Each row was made from one path, in order. Every step used is in the known rows, and no mark comes twice. Write each row's path.
Known rows
rezu-verove-mife-nevul: [  2  -2  17   6   8   1   1 -11  -7  -5 -14   8   3   2  -9  -6   2   0
  -7  -8   2   9  -5  -7   8 -16   6  -4   5 -21 -13]
miki-bamitob-verove-mife: [ 11  -3  18   2  10  10  10 -10 -11  -5  -8   6   2   5   6 -13  -1   0
  -6  10   8   1  -8  14   0  -6  11  -3  -7  -9  -8]
mife-verove-rezu-vibopas: [  0  -7  16   6   5  -3  -6 -10 -13  10 -17   6  -2  -8  13 -12  -8 -13
 -10  16  -1  19  -4 -10  -1  11   5  -8   0 -15  -8]
miki-bamitob-gifus-mife: [  6 -19  -2   3   3   3  -2  -6 -11  -4  -2   5  -4   8  11 -18  -6   8
 -14  14  -2  12  -4  -9  -7   5   8  -8  -8 -16 -11]
rezu-vibopas: [  2  -6   7   8   7  -1   7  -9 -14   2 -11   9  -1   1   4 -14 -13  -6
 -11   9   4  10  -7  -5  -3   0   8  -8  -8 -15  -7]
rezu-vibopas-nako-gifus-bamitob: [ -1 -11  -1   1   7   3   7  -8 -13  12   9   5   2  -5   4 -13 -10 -15
  -6   6   1   4 -14  21  -6  -3   7  -9 -10 -11  -4]
rezu-verove-mife-gifus: [  6 -12  20   2   7 -13   6 -10  -9  -2 -14   8   7   5   2  -8   3  11
  -2  -6  -7   2  -3   8  14 -15   6  -2   2 -12  -9]
rezu-verove-mife-gifus-bamitob: [  2 -13  19   2  13 -10   5  -9  -9  -6  -3   4   7   1   2  -6  -4   7
  -4  -2 -10   4  -2   0   8 -15   6   2   2  -6  -9]
miki-bamitob: [  7 -11  17   0   9   3   2  -7 -13  -8 -14   7  -1   3   9 -15  -6  -1
 -12  12   5   9  -7   6 -12   1  11  -4  -9 -20  -7]
rezu-vibopas-nako-gifus: [  2 -10   0   1   0   0   8  -9 -13  15  -2   8   2  -1   7 -16  -3 -11
  -3   2   4   3 -14  28  -1  -5   7 -15  -9 -17  -4]
gifus-bamitob: [ -1 -11  10  10  13   1   0  -7 -12  -6  -4   6  -2  -4  13 -14  -6  -6
 -10  11   2   9  -5 -17 -11  -4   9   2  -3 -12  -8]
nako-vibopas-rezu: [  4  -9   5   5   5  11   0 -12 -10   8 -10  11  -2  -1   8 -17  -1 -13
  -3   2   4  11  -7 -16   1   8  13  -2  -8  -5  -3]
verove-rezu-vibopas-nako-gifus: [ -1 -15   5   3  -3   1  -5  -9 -12  19  -5   6   2  -6  10 -17  -5 -17
   0   2   5   8 -14  26  -5   5  10 -11  -5 -18  -7]
nevul-mife-verove-rezu-vibopas-nako: [ -4  -8  16   7  -2  -5   0 -10 -11  19  -4   9   3 -11   9 -10   5 -13
 -12  15   0   9  -5  -3  -1  22   4 -12   3 -10  -4]
vibopas-nako-gifus-bamitob-miki: [  1 -10  -2  -3   6   8   2  -9 -10   4   5   6   5  -9  16 -17   8  -9
  -3   6  -1  -1  -5  10   2  -7   7  -3   2  -2  -7]
vibopas-rezu-verove: [  6 -11  20   8   4   2   1 -10  -9  -2  -8   8  -4  -4  -6 -11   7  -6
  -5 -10   0   9  -6 -26   1   5   8  -9   3  -7  -9]
mife-gifus-bamitob-miki: [  2 -16   9   1  15   2   1  -9  -9  -8  -8   6   6  -3  16 -14  -3   5
  -6  11  -7   5   5 -13   2  -8   9   3   3   0  -7]
verove-mife-gifus-bamitob: [  1 -13  14   3  16  -8   5  -8 -10  -3  -9   4   7   3  14 -12 -14  14
   2   6  -5   5  -3   2   1 -12   9   5   2 -13  -7]
nako-vibopas-rezu-verove-mife-gifus: [  8 -12  14  -2   4   1   4 -15  -7   8  -8   9   7   5  -3  -9   1   1
   1 -10  -7   5  -4   2  20  -1  11  -2  -4   1  -4]
rezu-verove-mife: [  5  -2  15   6   5  -6   6 -10 -11  -5 -11   9   2   2   0 -10   3   1
  -7  -4   0   3  -6  -3  11  -8   6  -2   3 -11 -11]
mife-verove-bamitob-gifus: [  5  -8   6   1   5  -1  -2 -11 -10   3 -18   0  -7   1  23 -13  -1  -3
 -11  23  -1  14  -6  -2  -1   9   7  -5   3 -17 -10]
nevul-mife-gifus-bamitob-miki: [ -2 -18  10   5  12   2   6 -10  -8 -11   0   8   6  -3   9 -13   1  13
 -13  13  -9   3   6 -17   1  -1   7   1   4  -1  -5]
gifus-mife-verove-rezu-vibopas-nako: [  2  -8   8   5  -2  -4  -7  -8 -11  23   1   9   1 -12   9 -11   1 -14
  -6   9  -2  15  -1 -12   4  15   2 -11  -1 -14  -8]
rezu-vibopas-nako: [  1  -6   5   4   4  -3   8  -7 -12  14  -7  11   3  -4   5 -13  -4 -16
  -7   6   7   2 -10   6  -2   3   8 -10  -5 -10  -6]
nevul-mife-gifus-bamitob-verove: [  1 -22  17  14  10   4   8  -9  -8  -5  10   5   2  -3   4  -9  10   2
 -12  12  -5   1  -1 -12  -8  -9   7  -1  -5  -3  -4]
bamitob-verove-rezu-vibopas: [  1 -10  13  14   3   9  -4 -10 -10   7  -7   5  -3  -6   6 -14  -5 -21
  -7   9   7  10  -8 -10  -6   2   9  -7  -6  -3 -10]
nevul-mife: [ -2 -12  12  14   3  -2   6  -8 -12  -5  -7  12  -2  -1   6 -16   5   4
 -14   9   3   7  -4 -16  -7   3   8  -4  -1 -20  -6]
verove-rezu-vibopas-nako-gifus-mife: [  0 -18  -2   5  -6   0  -6  -8 -11  20   6   7   0  -6   5 -17  -5 -10
  -1   0   1  11 -10  11  -1   6   7 -10  -7 -21  -8]

Which path is each row?
[  6  -9  11   4   2   9   0 -13  -9   4  -3  10  -2  -3  -5 -11   8 -18
  -9  -5  -1   9  -6 -17   7   6  10  -5  -8   2  -5]
nako-vibopas-rezu-verove
[ -3 -24  16  10  10  -5   5  -8  -9  -7   2   6   3  -1   8 -11  -1  11
 -12  12  -7   6  -1 -11  -9  -3   8   1  -3 -13  -4]
nevul-mife-gifus-bamitob
[  8  -5   6   0   8   8   4 -11  -9  -8 -18   7  -3  -3  11 -15  -3  -2
  -8  14   6   6   0  -7   3   5  11   4   3 -11 -10]
verove-bamitob-miki
[  3 -13   0   6   5   1  -2 -10  -9  -2 -17   1  -7   4  17 -16  -7  -3
  -8  16   5   9  -9  -1  -7   6  11  -1   0 -17 -12]
verove-bamitob-gifus
[  7  -2  12  10   7   5   8 -11 -10   0 -10   8   1   1  10 -14   4  -3
  -1   4   6   2  -7  -4   6 -12   9  -3   0  -8 -10]
bamitob-verove-mife
[  1 -17  -5   8   4   8  -8 -10  -5  -1  -7   1  -8   5   3 -13  -7   2
 -10   8   3  19  -3 -17  -6   0   8  -4  -1 -28 -14]
verove-bamitob-gifus-mife-nevul
[  1 -10   5   4   1   0   3 -12  -9   1 -11   3  -8   1  15 -12   5   5
 -17  25  -2  12  -5  -6  -3  16   5  -6   4 -17  -8]
nevul-mife-verove-bamitob-gifus
[  3 -18   9   5  -3  -2 -13 -11 -12  10  -4   5  -5  -8  17 -17  10   1
  -3   6  -8  22  -2  -9   1   0   3  -7  -1 -31  -9]
nako-gifus-mife-verove-rezu
[ -1 -14  -2   7   0  -3 -11 -10 -11  14  -6   4  -4  -2  16 -15 -10  -5
 -12  17  -8  23  -1 -25   4  16   2 -13   0 -12 -13]
bamitob-gifus-mife-verove-rezu-vibopas
[  5 -13   5   4   1   0  -1 -10  -8  -5 -10   1  -6   3   4 -10   2  -9
 -13   8   1   8  -9  -1  -1   4   7  -3   1  -8 -14]
rezu-verove-bamitob-gifus
[ -2 -12  11  10   5   0  -7  -8 -12   6 -16   7  -2  -4  10 -16 -15 -12
  -9   9   5  15  -8  -7  -8   9  11  -5  -3 -15 -10]
verove-rezu-vibopas
[  1  -7  16   8   3  -5   6 -10 -12   0  -9  11  -2  -4  11 -12  14   5
 -16  15  -3  11  -1 -16   0   7   4  -7   2 -21  -4]
nevul-mife-verove
[  8  -3  18   0   8  -1   2 -11 -12   1 -17   4  -6  -5  13 -10   4  -6
  -8  17   2  14  -4  -3  -1   7   7   0   0 -24  -7]
mife-verove-bamitob
[  0 -16   7  10   5  15  -6 -12 -11   6   9  -1  -4  -8   6 -14 -10 -19
  -7  10   1  13 -12   4 -11  -4   8  -6 -10  -5  -8]
nako-gifus-bamitob-verove-rezu-vibopas
[  6  -7   9   8   4  -4   0  -8 -12   4  -5   9  -3  -4  12 -13  10   4
 -10   9  -7  16   2 -28   5  -1   2  -7  -3 -24  -9]
gifus-mife-verove
[  4  -2  13   2   5  14  -1 -16  -5   6  -9   8   2   2 -15  -7   2 -10
  -4 -12   2  12  -6 -10  15  -3   9  -4  -1  -6  -7]
nako-vibopas-rezu-verove-mife-nevul
[  3 -13   5   2  -1  -1   3  -8 -12  11  -5   9   2  -3  15 -17  11  -9
   1   0   4   2 -12  24  -3  -9   9  -9  -4 -21  -6]
vibopas-nako-gifus
[ 11  -5  14  -1   5  13   4 -14  -5  -8  -9   5  -6  -6  -9 -10   3  -5
  -6  -2   1   6  -1 -22  10  14  10  -2   8   1 -10]
vibopas-rezu-verove-bamitob-miki
[  3 -10  11  13  12  11   3  -8 -10  -5   5   4  -2  -7  10 -12   5 -16
  -9  10   4   5  -6 -18 -10 -11   8  -1  -6  -1  -9]
gifus-bamitob-verove
[  9   0  12  -4   9   6   4 -12  -9  -4 -19   5  -3  -7  15 -12   4  -3
 -10  20   0  10   3  -9   9   7   7   1   6 -11  -8]
mife-verove-bamitob-miki
[  1 -18   1  10   1   8  -5 -10  -9   1   0   7  -4   2  -2 -16   3   6
  -5  -6  -1  18  -4  -6  -3 -17   6  -9  -7 -39 -10]
nako-gifus-mife-nevul
[  3 -20   0   4   5  10  -8  -8  -8  -5  -5   3  -3   9   3 -15  -7   6
 -15   8   1  17  -3 -11  -9  -1   7 -10  -8 -24 -13]
miki-bamitob-gifus-mife-nevul
[  7 -12  18   6   6  15  -4  -9 -11   1  -7   3  -2  -3   1 -12 -10 -18
 -13  15   9  10  -9   8 -12   8  12  -9 -13  -4  -8]
miki-bamitob-verove-rezu-vibopas
[  2 -15   7   7  -4  10  -2 -11 -10  20   2   5   1  -9   7 -15   5 -26
   0   2   7   3 -14  26  -4  -3   9 -13  -7  -6  -7]
bamitob-verove-rezu-vibopas-nako-gifus
[  1 -13   6  13   5   5  -5  -8  -8  -1  -5   9  -2   0  -2 -13   1   2
  -9  -3   2  18   0 -29  -4 -11   6  -6  -3 -31 -11]
gifus-mife-nevul
[ -2 -11  10   6   1  -2  -5  -7 -11  16 -11   8   3  -8  11 -14  -6 -20
  -3   6   7   7 -10   5  -6  12  10  -7  -1  -9  -9]
verove-rezu-vibopas-nako
[  9 -10  20   3   4   7   2 -12  -7  -3  -8   4  -8  -4 -11  -8  -1  -8
  -5  -5   4  10  -8 -16  -2  12  10  -3   2 -11  -9]
vibopas-rezu-verove-bamitob
[  4  -6   5   6   9  10   7 -12 -11  -1   6   2   0  -1  10 -14  -1  -1
  -1   3   1   3 -11  11   1 -19   8  -2  -4 -10  -8]
nako-gifus-bamitob-verove-mife
[ 11  -2   6  -5   3  20   2 -16  -6  -2  -6   7  -3  -6  -8 -10   5 -18
 -10   2   1   7   0 -14  16  14  12   2  -2  11  -6]
nako-vibopas-rezu-verove-bamitob-miki
[  6 -14   9   3   2   6  -1 -13  -6  -1 -10   0  -9   2  -3 -11  -1  -6
  -6   0   0   9 -10 -15  -1  16  10  -6   5  -4 -12]
vibopas-rezu-verove-bamitob-gifus
[  6  -8  -2  -1  -3  -4   8 -10 -13  22  10   9   1  -5   4 -12   5  -6
  -6   5  -7  10  -6  11   9   0  -1 -18  -9 -21  -5]
rezu-vibopas-nako-gifus-mife-verove
[  8 -15   3  -1   4   0  -2  -8 -12   0  -4   4  -4   4  17 -15   1   7
 -16  19  -8  16  -1 -11   0   8   3 -12  -6 -16 -10]
miki-bamitob-gifus-mife-verove
[  3  -6  18   5   4  -2   7 -12 -11  -2  -9   6  -6  -4   6  -9   8   3
 -16  20   1  12  -2  -7  -3  13   6  -2   2 -24  -4]
nevul-mife-verove-bamitob
[  3 -14  17  15   2   9 -10  -9  -9   2 -11   5  -3  -8  16 -16   9 -19
  -3   8   7  10  -5 -14  -9  -3  11  -2   0  -9 -11]
bamitob-verove-rezu
[  0  -6  -7  -3   7   9   8 -10 -11   9   8   6   5  -7   6 -15  -7 -13
  -7   8  -1   0  -7  15   4  -1   6  -9  -3   2  -5]
rezu-vibopas-nako-gifus-bamitob-miki
